Each row comes from the steps of one walk. Every step used is in the known rows, and no mark comes twice. Write the walk behind each row, first mark first.
Known rows
R B X U: [-0.10  0.21 -0.14  0.29  0.02 -0.51 -0.20 -0.23 -0.01 -0.22 -0.07 -0.18
 -0.19 -0.09 -0.35 -0.17  0.16  0.31 -0.12  0.13 -0.16  0.14 -0.14 -0.03
 -0.29]
U R: [ 0.03  0.16  0.10  0.02  0.06 -0.17 -0.05 -0.26 -0.10 -0.21  0.12 -0.07
 -0.11 -0.16 -0.33  0.23 -0.01  0.09 -0.13  0.02  0.06 -0.08 -0.18 -0.04
 -0.10]
B R U Q N: [ 0.22  0.32  0.16  0.04  0.06 -0.55 -0.29 -0.45 -0.24  0.04  0.15  0.15
 -0.03 -0.08 -0.33 -0.04  0.00  0.17  0.03  0.32 -0.21 -0.07 -0.15 -0.04
 -0.21]
B X U Q N: [-0.16  0.02  0.14  0.28  0.13 -0.50 -0.28 -0.29 -0.13 -0.09 -0.08 -0.03
 -0.25 -0.04 -0.46 -0.14 -0.03  0.11 -0.13  0.28 -0.20  0.04 -0.15 -0.25
 -0.20]
K L N: [-0.17  0.11  0.07  0.00 -0.15 -0.39  0.21 -0.16 -0.15 -0.33 -0.04 -0.12
 -0.01 -0.15 -0.02  0.10  0.09 -0.02 -0.26  0.05  0.12 -0.01 -0.21  0.02
  0.00]
R B X U L N Q: [-0.15  0.14 -0.10  0.37  0.00 -0.44 -0.12 -0.28 -0.08 -0.23 -0.09 -0.24
 -0.23 -0.12 -0.08 -0.23  0.22  0.20 -0.59  0.31 -0.30  0.02 -0.21  0.18
 -0.14]
K L U X: [ 0.00  0.10 -0.09 -0.06 -0.26 -0.44 -0.05 -0.31 -0.18 -0.15  0.17 -0.08
  0.06 -0.12 -0.16  0.09  0.09  0.06 -0.02 -0.07  0.11  0.15 -0.16  0.11
 -0.13]
B R: [ 0.16  0.23  0.03 -0.01 -0.09 -0.37 -0.11 -0.30 -0.12 -0.18 -0.04 -0.02
 -0.15 -0.08 -0.27  0.02 -0.07  0.13 -0.20  0.08  0.08  0.15 -0.16 -0.05
 -0.09]
Q N L U X: [ 0.18  0.02  0.08 -0.15 -0.07 -0.34 -0.20 -0.36 -0.28 -0.22  0.08 -0.26
 -0.10 -0.04 -0.16  0.05 -0.05  0.06  0.01  0.18  0.04 -0.01 -0.13  0.23
 -0.11]
R U Q N L K: [ 0.15  0.24  0.16 -0.27 -0.05 -0.54 -0.12 -0.30 -0.35 -0.22  0.20  0.02
 -0.12 -0.12 -0.23  0.01 -0.02  0.18 -0.05  0.32 -0.31 -0.41 -0.07  0.23
 -0.18]
B X U L N: [-0.35  0.06 -0.07  0.16 -0.10 -0.37  0.16 -0.20  0.02 -0.18 -0.18 -0.11
 -0.34 -0.16 -0.16 -0.15  0.09  0.07 -0.39  0.25 -0.12  0.13 -0.27 -0.09
 -0.02]
Q N: [ 0.02  0.05  0.25 -0.09  0.04 -0.24 -0.14 -0.23 -0.21 -0.30 -0.03 -0.07
 -0.15 -0.20 -0.20  0.10 -0.09  0.08  0.07  0.27  0.11  0.00 -0.13 -0.13
 -0.07]
N X U: [-0.05  0.10 -0.08  0.09 -0.21 -0.46 -0.18 -0.40 -0.07 -0.25 -0.08 -0.20
 -0.17 -0.11 -0.44 -0.05  0.24  0.02 -0.18  0.12  0.11  0.03 -0.38  0.06
 -0.11]
R N Q: [ 0.14  0.01  0.11 -0.12  0.16 -0.30 -0.13 -0.36 -0.13 -0.24  0.04 -0.02
 -0.12 -0.22 -0.02 -0.07  0.14  0.12 -0.30  0.22 -0.12 -0.07 -0.20  0.04
 -0.16]
X U R N Q: [ 0.12  0.07  0.08  0.07  0.16 -0.27 -0.17 -0.40  0.05 -0.01 -0.01 -0.16
 -0.21 -0.15 -0.21 -0.04  0.21  0.11 -0.48  0.30 -0.13 -0.19 -0.36 -0.06
 -0.16]
L U Q N X: [ 0.13  0.08  0.03  0.12 -0.11 -0.50 -0.25 -0.30 -0.37 -0.22  0.12 -0.01
  0.11 -0.09 -0.41  0.00  0.24 -0.12  0.07  0.06 -0.08 -0.19 -0.17  0.15
 -0.16]
X U R: [-0.02  0.17  0.01  0.07 -0.03 -0.23 -0.12 -0.31  0.09 -0.11 -0.01 -0.15
 -0.20 -0.14 -0.44  0.11  0.07  0.10 -0.23  0.12  0.09 -0.07 -0.31 -0.15
 -0.09]
R B X U Q N: [-0.12  0.14  0.04  0.43  0.19 -0.54 -0.40 -0.28 -0.16 -0.12  0.01 -0.11
 -0.17 -0.05 -0.43 -0.19  0.06  0.28 -0.05  0.27 -0.33 -0.03 -0.08 -0.13
 -0.33]
L N X: [-0.08  0.10 -0.07  0.07 -0.08 -0.46  0.14 -0.24 -0.18 -0.41 -0.04 -0.18
 -0.01 -0.11 -0.13  0.02  0.22 -0.07 -0.19  0.10  0.06 -0.03 -0.28  0.19
  0.02]
K L U R: [ 0.08  0.20  0.04  0.02 -0.23 -0.31  0.06 -0.15 -0.17 -0.11  0.14 -0.07
  0.08 -0.11 -0.31  0.23  0.18 -0.08 -0.16 -0.13  0.11 -0.10 -0.20  0.10
 -0.14]
U R B: [ 0.06  0.28  0.01  0.15  0.12 -0.21 -0.16 -0.25 -0.14 -0.23  0.20 -0.13
 -0.04 -0.16 -0.31  0.18  0.06  0.26 -0.04  0.01 -0.06 -0.14 -0.12  0.06
 -0.25]
K L U: [ 0.08  0.16 -0.02 -0.10 -0.32 -0.38  0.02 -0.17 -0.15 -0.25  0.05 -0.02
  0.08 -0.18 -0.22  0.10  0.18 -0.04 -0.07 -0.13  0.15  0.00 -0.14  0.07
 -0.12]
K L: [-0.09  0.09  0.14 -0.04 -0.17 -0.34 -0.04 -0.27 -0.20 -0.27  0.05 -0.05
 -0.10 -0.18 -0.22  0.13  0.01  0.05 -0.15 -0.03  0.13  0.04 -0.18  0.00
 -0.14]
R N: [-0.03  0.05  0.05 -0.17  0.12 -0.28  0.03 -0.26 -0.08 -0.23  0.02  0.04
 -0.15 -0.27 -0.07 -0.03  0.08  0.18 -0.02  0.13 -0.07 -0.03 -0.19 -0.14
 -0.16]
X U Q N: [-0.04  0.05  0.15  0.08  0.05 -0.36 -0.33 -0.37 -0.07 -0.14 -0.05 -0.01
 -0.18 -0.14 -0.41 -0.05 -0.03  0.08 -0.07  0.28 -0.04 -0.11 -0.19 -0.27
 -0.14]
U X: [-0.06  0.04 -0.03 -0.08  0.05 -0.31 -0.17 -0.41 -0.11 -0.25  0.14 -0.06
 -0.14 -0.16 -0.20  0.08 -0.10  0.21  0.01  0.07  0.06  0.19 -0.13 -0.01
 -0.10]

Write each row's walk
[ 0.02  0.13  0.00  0.13 -0.17 -0.47  0.15 -0.23 -0.35 -0.01  0.15 -0.13
  0.08 -0.12 -0.24  0.08  0.47 -0.11 -0.15 -0.05 -0.09 -0.22 -0.39  0.26
 -0.24] -> K L U R N X
[-0.10  0.14  0.04 -0.27 -0.27 -0.21  0.12 -0.13 -0.24 -0.30  0.07  0.07
 -0.30 -0.32 -0.12  0.09 -0.10  0.17 -0.18  0.14 -0.05 -0.12 -0.06  0.01
 -0.03] -> U L K
[-0.02  0.03  0.09 -0.06 -0.05 -0.19  0.01 -0.33 -0.15 -0.34  0.00 -0.07
 -0.17 -0.22  0.02  0.03  0.05  0.00 -0.51  0.23 -0.02 -0.08 -0.20  0.16
  0.05] -> U L N Q
[-0.15  0.07  0.13  0.00 -0.37 -0.41 -0.01 -0.21 -0.38 -0.18 -0.08 -0.19
 -0.37 -0.23 -0.26 -0.05  0.08  0.03 -0.19  0.46 -0.05 -0.18 -0.29  0.05
 -0.05] -> Q N X U L K
[-0.12  0.13  0.00  0.26  0.05 -0.38 -0.06 -0.23  0.03 -0.06 -0.05 -0.17
 -0.27 -0.04 -0.47  0.00  0.08  0.12 -0.28  0.13 -0.09  0.08 -0.26 -0.13
 -0.16] -> B X U R
[-0.08  0.09 -0.10  0.19 -0.11 -0.53 -0.31 -0.50 -0.10 -0.18  0.04 -0.06
 -0.14 -0.09 -0.55 -0.07  0.23  0.03 -0.23  0.03 -0.05 -0.09 -0.33  0.02
 -0.17] -> N X U Q
[ 0.11  0.35  0.03 -0.11 -0.21 -0.38 -0.10 -0.47 -0.15  0.01  0.13  0.15
 -0.20 -0.20 -0.24  0.01  0.03  0.19 -0.13  0.23 -0.10  0.07 -0.27  0.09
 -0.16] -> B R U L
[-0.04  0.14 -0.02  0.21 -0.13 -0.38 -0.14 -0.38 -0.09 -0.11  0.02 -0.26
 -0.17 -0.08 -0.52  0.09  0.25 -0.01 -0.26  0.11  0.06 -0.11 -0.43  0.07
 -0.13] -> N X U R
[ 0.01  0.20 -0.09 -0.20  0.02 -0.45 -0.17 -0.50 -0.04 -0.14  0.26  0.03
 -0.05 -0.19 -0.19  0.06  0.05  0.28  0.17  0.18 -0.05  0.15 -0.20  0.10
 -0.16] -> R U X
[-0.05  0.02  0.02 -0.03  0.03 -0.43  0.00 -0.35 -0.26 -0.25  0.04 -0.07
 -0.12 -0.20 -0.17 -0.06  0.27  0.08 -0.04  0.12 -0.10 -0.06 -0.32  0.12
 -0.19] -> R N X
[-0.10 -0.01  0.16  0.24  0.09 -0.50 -0.31 -0.39 -0.21 -0.15 -0.08 -0.19
 -0.36  0.06 -0.49 -0.14 -0.03  0.10 -0.31  0.27 -0.25 -0.08 -0.17 -0.01
 -0.24] -> B X U Q N L
[ 0.04  0.15 -0.04 -0.01 -0.23 -0.44 -0.10 -0.26 -0.19 -0.18  0.16  0.13
  0.13 -0.14 -0.35  0.07  0.18 -0.04 -0.13 -0.20 -0.01 -0.11 -0.09  0.04
 -0.20] -> K L U Q
[-0.05  0.19 -0.06  0.23  0.12 -0.45 -0.15 -0.18 -0.18 -0.33  0.07 -0.10
 -0.11 -0.12 -0.25 -0.05  0.07  0.30 -0.02  0.03 -0.19  0.13 -0.02  0.11
 -0.28] -> R B X
[ 0.10  0.10 -0.18 -0.15 -0.10 -0.36 -0.12 -0.31 -0.05 -0.22  0.15 -0.04
  0.04 -0.15 -0.18  0.05  0.06  0.11  0.10 -0.02  0.07  0.15 -0.09  0.06
 -0.09] -> L U X
[ 0.00  0.01  0.21  0.07 -0.04 -0.40 -0.16 -0.32 -0.39 -0.33  0.00 -0.18
 -0.11 -0.13 -0.30  0.06  0.08 -0.04  0.03  0.25  0.08 -0.04 -0.24  0.13
 -0.11] -> Q N X
[ 0.10  0.08  0.03 -0.03  0.03 -0.33 -0.02 -0.26 -0.06 -0.40 -0.05 -0.13
 -0.01 -0.13  0.01  0.01  0.10 -0.02 -0.44  0.18  0.04 -0.04 -0.17  0.11
  0.05] -> L N Q
[ 0.02  0.11  0.13 -0.09 -0.12 -0.45 -0.17 -0.24 -0.22 -0.24 -0.04 -0.16
 -0.30 -0.07 -0.34 -0.06 -0.10  0.14 -0.31  0.31 -0.16 -0.35 -0.12 -0.01
 -0.10] -> X U Q N L K
[-0.07  0.13 -0.06  0.04 -0.03 -0.37 -0.29 -0.41  0.08 -0.18  0.02  0.05
 -0.15 -0.15 -0.47 -0.05  0.04  0.12 -0.20  0.05 -0.03 -0.06 -0.20 -0.22
 -0.16] -> X U Q
[ 0.03  0.18  0.03 -0.16 -0.05 -0.33  0.15 -0.17 -0.07 -0.08 -0.02 -0.25
 -0.35 -0.13 -0.19 -0.01  0.10  0.21 -0.43  0.26 -0.20 -0.38 -0.29  0.03
 -0.13] -> X U R N L K
[-0.04  0.23 -0.01  0.35  0.20 -0.36 -0.12 -0.15 -0.21 -0.20  0.16 -0.15
 -0.12 -0.07 -0.35  0.08  0.09  0.29 -0.10  0.03 -0.24  0.01 -0.08  0.10
 -0.31] -> U R B X
[ 0.01  0.03  0.08  0.26  0.24 -0.42 -0.12 -0.32 -0.03  0.03 -0.04 -0.19
 -0.27 -0.06 -0.26 -0.14  0.22  0.14 -0.52  0.31 -0.31 -0.04 -0.33 -0.04
 -0.22] -> B X U R N Q
[-0.16 -0.02  0.18  0.12 -0.24 -0.32 -0.21 -0.43 -0.30 -0.15 -0.09 -0.19
 -0.35 -0.20 -0.38 -0.02  0.12  0.00 -0.15  0.39  0.04 -0.06 -0.40  0.04
 -0.12] -> Q N X U L
[-0.04  0.03  0.12  0.14 -0.14 -0.45 -0.23 -0.36 -0.20 -0.21 -0.13 -0.27
 -0.20 -0.11 -0.38 -0.04  0.16 -0.02 -0.06  0.35  0.10 -0.02 -0.37  0.00
 -0.10] -> Q N X U
[-0.17  0.09 -0.07  0.24  0.05 -0.52 -0.23 -0.32  0.01 -0.13 -0.03  0.04
 -0.22 -0.06 -0.51 -0.15  0.08  0.14 -0.25  0.06 -0.20  0.09 -0.16 -0.17
 -0.23] -> B X U Q
[-0.24  0.10 -0.05 -0.04 -0.18 -0.22  0.11 -0.29  0.08 -0.22 -0.14 -0.10
 -0.27 -0.25 -0.12 -0.04  0.07  0.05 -0.32  0.26  0.06 -0.02 -0.32 -0.14
  0.05] -> X U L N
[ 0.07  0.16  0.10 -0.21  0.02 -0.29  0.22 -0.13 -0.25 -0.19  0.11 -0.17
 -0.28 -0.15 -0.08  0.10  0.03  0.21 -0.33  0.16 -0.25 -0.38 -0.16  0.17
 -0.15] -> U R N L K
[ 0.23  0.14 -0.07 -0.23 -0.23 -0.31 -0.06 -0.27 -0.11 -0.37  0.03 -0.14
 -0.05 -0.10 -0.28  0.07  0.12  0.00 -0.16 -0.08  0.09 -0.11 -0.13  0.27
 -0.12] -> N L U
[ 0.08  0.10  0.20 -0.16 -0.04 -0.40 -0.12 -0.21 -0.41 -0.34  0.09 -0.07
 -0.23 -0.09 -0.25  0.06 -0.17  0.13 -0.22  0.23 -0.19 -0.36  0.01  0.11
 -0.13] -> U Q N L K
[ 0.02  0.17 -0.11  0.26 -0.03 -0.66 -0.21 -0.52 -0.16  0.07 -0.03 -0.02
 -0.18 -0.05 -0.40 -0.26  0.27  0.10 -0.36  0.18 -0.25 -0.07 -0.41 -0.05
 -0.25] -> B R N X U Q
[ 0.03  0.06  0.12  0.20 -0.25 -0.59 -0.18 -0.30 -0.50 -0.15  0.15 -0.04
  0.13 -0.06 -0.40  0.05  0.27 -0.17 -0.05  0.01 -0.05 -0.19 -0.22  0.21
 -0.21] -> K L U Q N X
[ 0.14  0.16  0.21 -0.13  0.08 -0.43 -0.30 -0.52 -0.26 -0.19  0.20  0.01
 -0.12 -0.08 -0.35  0.04  0.01  0.14 -0.02  0.28 -0.21 -0.29 -0.17  0.21
 -0.25] -> R U Q N L
[-0.02  0.29 -0.02 -0.36 -0.28 -0.35  0.11 -0.21 -0.18 -0.21  0.18  0.16
 -0.19 -0.35 -0.11  0.05  0.05  0.24 -0.01  0.25 -0.17 -0.16 -0.12  0.12
 -0.09] -> R U L K
